Every row comes from one small tree of marks. Brackets hold a mark, then the marks that hang from it, in the order of their numbers. Every link used is in the known rows. Which tree was each row made from?
Known rows:
[z_911 [z_484 [z_362 z_295] z_978]]: [-0.28 -0.38  3.38 -2.02  2.20 -1.21  1.49  3.79  0.48 -1.26  0.62 -3.25
 -2.43  0.43 -0.22 -0.81  0.17 -0.97 -0.20 -0.02 -0.13]
[z_295 [z_362 [z_484 z_978] z_607 z_763]]: [ 0.88  0.44 -2.21  1.07 -0.56 -1.13  0.06 -2.08  0.52  1.46 -4.09 -0.36
  0.70  0.45 -3.54 -3.53 -0.36 -1.70 -2.08 -1.40 -0.76]
[z_862 [z_362 z_295 [z_484 z_911] z_763]]: [ 1.97 -0.51 -0.91  0.84 -0.87  0.46  0.30  0.63  0.63  1.94  0.81  3.22
 -0.02  0.29 -1.85  2.93 -2.86 -0.55 -1.61 -2.46 -0.85]
[z_978 z_484]: [-3.12  0.74  0.11 -0.33 -0.17  2.86 -2.19 -1.13 -0.94 -1.87  0.88  1.14
  1.27  0.63  6.33  2.16  1.85  2.05  6.07  1.81  3.05]
[z_607 [z_362 [z_484 z_911 z_978]]]: [ 1.45 -3.04 -0.44 -0.01 -0.22 -0.74  3.92 -0.95 -0.24 -0.99 -2.71 -0.15
 -2.54 -0.68 -1.27 -2.67  0.74 -0.35  3.14 -0.16  2.69]
[z_862 z_362]: [ 0.56 -0.47  2.26 -0.60 -2.17  1.98 -1.03 -0.49  2.28 -2.48 -1.33  2.23
 -0.36  1.27  4.96  2.45  0.77  3.86  2.71  0.30 -0.33]
[z_362 z_295 z_607 z_763]: [-0.64  2.59 -0.81 -0.36 -0.61 -0.04 -1.97 -0.44 -2.42  1.31  0.73  0.61
  1.17  1.10 -0.67  1.14  0.13  1.75 -3.28 -0.94 -0.90]
[z_978 [z_484 [z_362 z_763]]]: [-0.81  1.36  0.93  2.73  1.38  0.85 -1.80  1.29 -1.35 -0.65  2.96 -0.94
  0.81 -0.68  2.74  1.31  1.95  0.12  1.13  2.83 -0.41]
[z_607 [z_362 z_295 [z_484 z_911] z_763]]: [ 1.03 -0.17 -1.89  0.69 -0.32 -0.48  1.45  0.95 -1.81  2.43  0.76  1.56
 -1.81  0.36 -3.94  0.21 -1.34  0.34 -1.16 -1.70  0.84]
[z_862 [z_362 z_484 z_763]]: [ 1.33 -0.47 -0.42  3.63 -2.85  0.86 -1.01 -0.82  1.52  0.75 -1.15  4.16
 -0.19  1.95  1.00  1.33 -1.84  1.12 -0.01 -0.80 -0.90]
[z_978 [z_484 z_362]]: [-1.83  0.98  1.37 -0.13  1.26  1.20 -0.90  0.42  0.50 -2.40  2.04 -1.09
  1.32 -0.89  5.33  1.10  1.61  1.41  3.82  3.16  0.98]
[z_911 [z_484 [z_362 z_295 z_607]]]: [-0.31  1.63  0.59 -1.56  1.48 -0.97  0.73  1.29  1.53 -0.28  2.05 -2.17
  2.23  0.60  1.45 -1.00 -0.88  3.31 -3.13 -0.12 -0.36]
[z_978 [z_484 [z_362 z_607 z_763] z_911]]: [ 1.37  1.00 -1.72  2.36  2.91  0.59  0.10 -0.32 -0.64 -0.31  3.73 -1.81
  4.36 -3.02  1.80  0.46  2.18  0.46 -1.79  2.10 -0.09]
[z_911 [z_484 [z_362 z_295 z_763] z_978]]: [ 0.94  0.21  3.01  0.57  2.55 -1.56  0.29  4.72 -1.04  0.24  1.47 -3.03
 -2.60  0.35 -3.13 -0.60  0.38 -2.25 -3.18 -0.27 -1.62]
[z_763 z_362]: [-2.41 -0.76  2.80 -1.40 -1.41  2.82 -3.07 -0.61  2.88 -2.06 -0.06  0.22
 -1.22  1.54  4.39  1.04  1.82  1.92  2.84  1.62 -1.00]
[z_911 [z_484 z_978]]: [-0.78 -1.62  1.88  0.13  0.31  0.72  0.01  0.82  0.03 -2.28 -1.36 -1.29
 -1.73  1.11  2.34 -0.82  1.65  0.10  3.33  0.31  1.79]
[z_763 [z_362 z_295 z_484 z_607]]: [-2.31  1.17 -0.78 -2.24 -1.48  0.94 -0.84 -2.21  2.82  1.39 -0.04  1.80
  1.48  2.29  0.76 -0.54 -2.79  1.85 -1.20 -1.55 -0.20]
[z_295 z_362]: [-1.87  0.07  0.82 -2.67 -1.03  1.51 -2.58 -0.49  1.60 -1.86 -2.57 -0.91
 -0.19  0.58  2.82  0.67  1.62  1.86  3.30  0.65 -0.60]
[z_295 [z_362 [z_484 z_911]]]: [-0.67 -1.72 -2.06 -1.47 -0.72  0.68 -0.51 -1.30  2.27 -0.24 -2.12 -0.15
  1.29 -1.23  0.85  0.10 -0.66 -0.79  3.04 -0.03  0.40]
[z_295 [z_362 z_484 z_607 z_763]]: [ 0.00  1.29 -3.29  1.58 -1.54 -0.16 -1.78 -2.58  1.13  1.79 -2.28  1.05
  2.74  1.02 -1.42 -1.98 -1.34  0.82 -2.03 -1.18 -0.86]
[z_911 z_484]: [-1.70 -0.65  0.80  0.67 -0.91  1.61 -1.71  0.26  0.89 -1.86  0.28  0.07
  0.23  1.55  4.57  0.59  1.12  2.66  3.00  0.84  1.56]
[z_362 z_484 z_763]: [-0.83  0.03 -1.41  3.35 -2.48  0.14 -2.22 -0.93 -1.20  1.02 -0.10  2.63
  0.07  0.91  0.19  0.20 -0.80 -0.67  0.99  0.76 -0.17]
[z_484 z_362 z_911]: [ 0.71 -1.34  1.38 -0.80  0.92 -0.22  0.07  1.26  0.89 -2.49  1.62 -2.60
  0.78 -2.96  2.77  0.97  2.29  0.01  1.47  3.13 -1.38]
[z_484 z_911 z_978]: [ 0.35 -2.48  1.54 -1.61  0.84  0.32  0.55 -0.26 -1.04 -2.85 -1.30 -1.76
 -1.27 -1.98  1.42  0.37  3.06 -2.02  3.52  1.34  1.05]

Write each row's tree:
[ 0.61 -0.97 -0.78  0.33  0.75 -1.03  0.75  0.81 -2.66  1.85 -0.15  0.03
 -1.79 -0.98 -4.66  0.68 -1.01 -5.17 -0.63 -1.43  0.21]  [z_362 z_295 [z_484 z_911 z_978] z_763]
[ 0.03  1.46  1.24 -0.52 -0.74  0.09 -0.75  1.83 -2.41  0.93  0.23  0.90
 -3.29  2.25 -1.88  0.66  1.00  3.05 -0.84 -1.06  0.02]  [z_607 [z_362 z_295 z_763]]
[-1.69 -0.20 -1.11  0.12 -2.22  1.32 -1.10 -3.63  3.75  0.25 -0.80  1.72
  2.14  1.85  2.80 -1.48 -1.08  2.11  0.16  0.15 -0.13]  [z_763 [z_362 z_484 z_607]]
[ 0.71 -0.10  0.09  0.53 -0.71 -1.59  2.24  1.10 -2.63  1.88 -2.00  1.25
 -4.77  2.08 -5.37 -1.98 -1.02 -1.04 -0.88 -2.30  1.01]  [z_607 [z_362 z_295 [z_484 z_978] z_763]]
[ 2.02  1.55 -0.48 -0.62  2.11 -1.34  0.25  1.53 -1.08  0.65  3.16 -2.39
  2.41 -2.46 -2.20  0.77  0.60 -0.07 -5.60  0.35 -2.60]  [z_484 [z_362 z_295 z_607 z_763] z_911]
[ 1.95 -0.40  2.29 -0.94  2.88 -1.67  1.14  3.72 -2.13 -0.23  1.66 -3.60
 -2.38 -2.88 -4.07  0.81  1.77 -4.25 -2.64  0.65 -2.59]  [z_484 [z_362 z_295 z_763] z_911 z_978]
[-1.48 -0.05  0.45 -2.76 -0.32  0.05  0.91 -1.94  2.16  1.01 -1.66  0.36
 -0.49  1.82 -1.27 -1.89 -1.88 -0.67 -1.16 -1.68  0.10]  [z_763 [z_362 z_295 [z_484 z_978] z_607]]
[ 0.48  0.94 -3.69  0.78 -0.09 -0.70  0.00 -1.47 -1.78  2.79  1.28  1.38
  2.91 -0.79 -2.79  0.63 -2.22 -0.89 -3.56 -1.82  0.14]  [z_362 z_295 [z_484 z_911] z_607 z_763]
[-1.24  0.71 -2.76 -1.08 -2.01  0.11 -0.63 -3.29  2.48  0.29 -3.49  0.74
  3.19  0.97  1.35 -2.17 -1.44  2.15  0.61 -0.72  0.33]  [z_295 [z_362 z_484 z_607]]
[ 0.71  0.04 -1.67  2.87 -1.17 -1.63  0.37 -2.50 -1.49  1.21 -2.29  1.02
  0.85  0.33 -2.43 -2.74 -0.24 -1.65 -1.81 -0.54  0.28]  [z_362 [z_484 z_978] z_607 z_763]
[ 1.42 -2.18 -0.61  0.56 -1.71  1.23  1.16 -1.42  3.12 -0.75 -1.00  2.84
  0.94 -0.47  2.98  1.96 -1.47  1.10  2.68 -0.38  0.66]  [z_862 [z_362 [z_484 z_911]]]
[-0.17  1.81  2.09 -0.55  0.53 -0.77 -1.82  3.20 -1.52  0.27  2.23 -1.52
 -1.07 -0.24 -1.45  1.41  0.44 -0.48 -2.68  1.05 -3.04]  [z_484 [z_362 z_295 z_763]]
[-0.25  1.59 -0.94 -2.71  3.36  0.52  1.43 -0.04 -0.11 -0.49  3.52 -2.25
  4.19 -2.49  2.35  1.39  0.37  1.41 -0.49  0.85  1.20]  [z_978 [z_484 [z_362 z_295 z_607] z_911]]
[ 0.11  1.24 -1.77  0.45 -0.55 -1.95  0.55 -1.23 -2.52  2.46 -1.28  0.86
  0.01  0.91 -4.35 -1.61 -1.84 -2.14 -3.11 -2.15  0.27]  [z_362 z_295 [z_484 z_978] z_607 z_763]
[ 0.33 -1.52  3.28  0.22  1.51 -0.93  1.20  2.35  1.54 -2.42 -0.12 -3.45
 -1.45 -0.14  1.48 -1.92  1.45 -0.41  1.14  1.79 -0.23]  [z_911 [z_484 z_362 z_978]]
[ 2.00 -1.16 -2.73  2.57  0.13 -1.31  1.51 -2.14 -1.58  1.02 -1.14 -0.06
  1.54 -1.70 -2.92 -2.00  0.23 -3.18 -2.03 -0.41  0.53]  [z_362 [z_484 z_911 z_978] z_607 z_763]
[ 0.13  0.45 -1.34 -0.26  2.75  0.74  1.23 -1.25  0.80 -1.80  2.86 -2.34
  4.81 -3.01  4.45  0.32  1.98  1.72  1.02  2.50  1.39]  [z_978 [z_484 [z_362 z_607] z_911]]
[ 0.78 -1.81 -0.17 -2.31  0.56 -1.19  4.17  0.40 -1.05  0.44 -1.85 -0.04
 -3.52 -0.17 -3.39 -1.47 -0.68 -1.11  1.76 -1.69  2.35]  [z_607 [z_362 z_295 [z_484 z_911 z_978]]]
[ 0.28 -0.09 -1.19  3.43 -2.43 -0.41  0.25 -0.62 -1.07  1.12 -1.03  2.48
 -1.93  1.92 -1.30 -1.66 -0.38  2.15  0.68 -0.03  0.60]  [z_607 [z_362 z_484 z_763]]
[-1.80 -0.50  0.47 -2.25 -0.84 -1.03  0.59 -0.11 -1.31  0.29 -1.96  0.94
 -2.28  0.77 -1.42 -0.35 -1.78 -2.55  2.22 -1.01  1.24]  [z_362 z_295 [z_484 z_978]]
[-0.25  1.05 -1.00  0.96 -1.82 -0.59  0.23  0.59 -1.96  2.49 -0.30  2.59
 -2.62  2.53 -3.26 -0.42 -1.77  1.65 -1.05 -1.80  0.66]  [z_607 [z_362 z_295 z_484 z_763]]
[-0.06  1.32  0.11 -0.02  3.55  0.67 -0.39  2.89 -2.00  0.49  4.93 -1.73
  1.00 -2.34  0.07  2.99  0.82 -1.71 -0.63  1.02 -0.36]  [z_978 [z_484 [z_362 z_295 z_763] z_911]]
[ 1.00 -0.08  2.03 -0.90  0.90 -1.85  1.70 -0.34  0.79 -2.54 -1.26 -3.15
  0.77 -1.45  1.02 -2.59  2.34  0.25 -1.15  2.14 -1.10]  [z_484 [z_362 z_607] z_978]
[ 0.76  2.96  0.51 -0.48  0.70 -1.68 -0.86  1.42 -1.13  0.62  2.01 -1.50
  1.43 -0.46 -1.61  0.04  0.10  1.27 -5.26  0.36 -2.69]  [z_484 [z_362 z_295 z_607 z_763]]
[-0.14 -2.69 -0.57 -0.03 -0.10 -0.37  1.61 -1.23 -0.37 -1.37 -1.89 -0.14
 -0.82 -1.93 -0.06 -0.63  0.21 -3.43  3.61  0.67  1.71]  [z_362 [z_484 z_911 z_978]]
[ 1.66 -0.23  1.13  0.65 -1.21 -0.52  0.82  0.67 -0.02  1.52 -1.88  2.93
 -2.89  1.93 -3.11  1.00 -2.51 -1.78 -1.38 -2.89 -0.57]  [z_862 [z_362 z_295 [z_484 z_978] z_763]]
[ 0.94  1.30  2.01 -0.33 -1.25  1.19 -1.80  1.70  0.04  0.44  0.36  2.38
 -1.65  2.03  0.39  3.47 -0.60  2.27 -1.34 -1.81 -1.81]  [z_862 [z_362 z_295 z_763]]
[-1.45  2.53  0.90  0.31  2.16  0.55 -1.70  2.64 -2.09  0.59  3.86 -0.83
  0.26 -0.19  0.61  2.40  0.30 -0.41 -0.36  1.17 -0.51]  [z_978 [z_484 [z_362 z_295 z_763]]]
[-0.36 -1.28 -1.78 -0.13 -0.87  1.55  0.06 -3.33  3.84  0.02  0.34  0.94
  3.08 -0.55  2.17 -0.79 -0.62  0.97  0.07  0.28  0.26]  [z_763 [z_362 [z_484 z_911] z_607]]
[-0.53 -3.53  1.03 -0.71  0.09  1.22  0.80 -1.06  2.83 -0.84 -1.13 -0.22
 -1.55 -0.63  0.11 -0.75  0.41 -3.31  2.76  0.46  0.21]  [z_763 [z_362 [z_484 z_911 z_978]]]
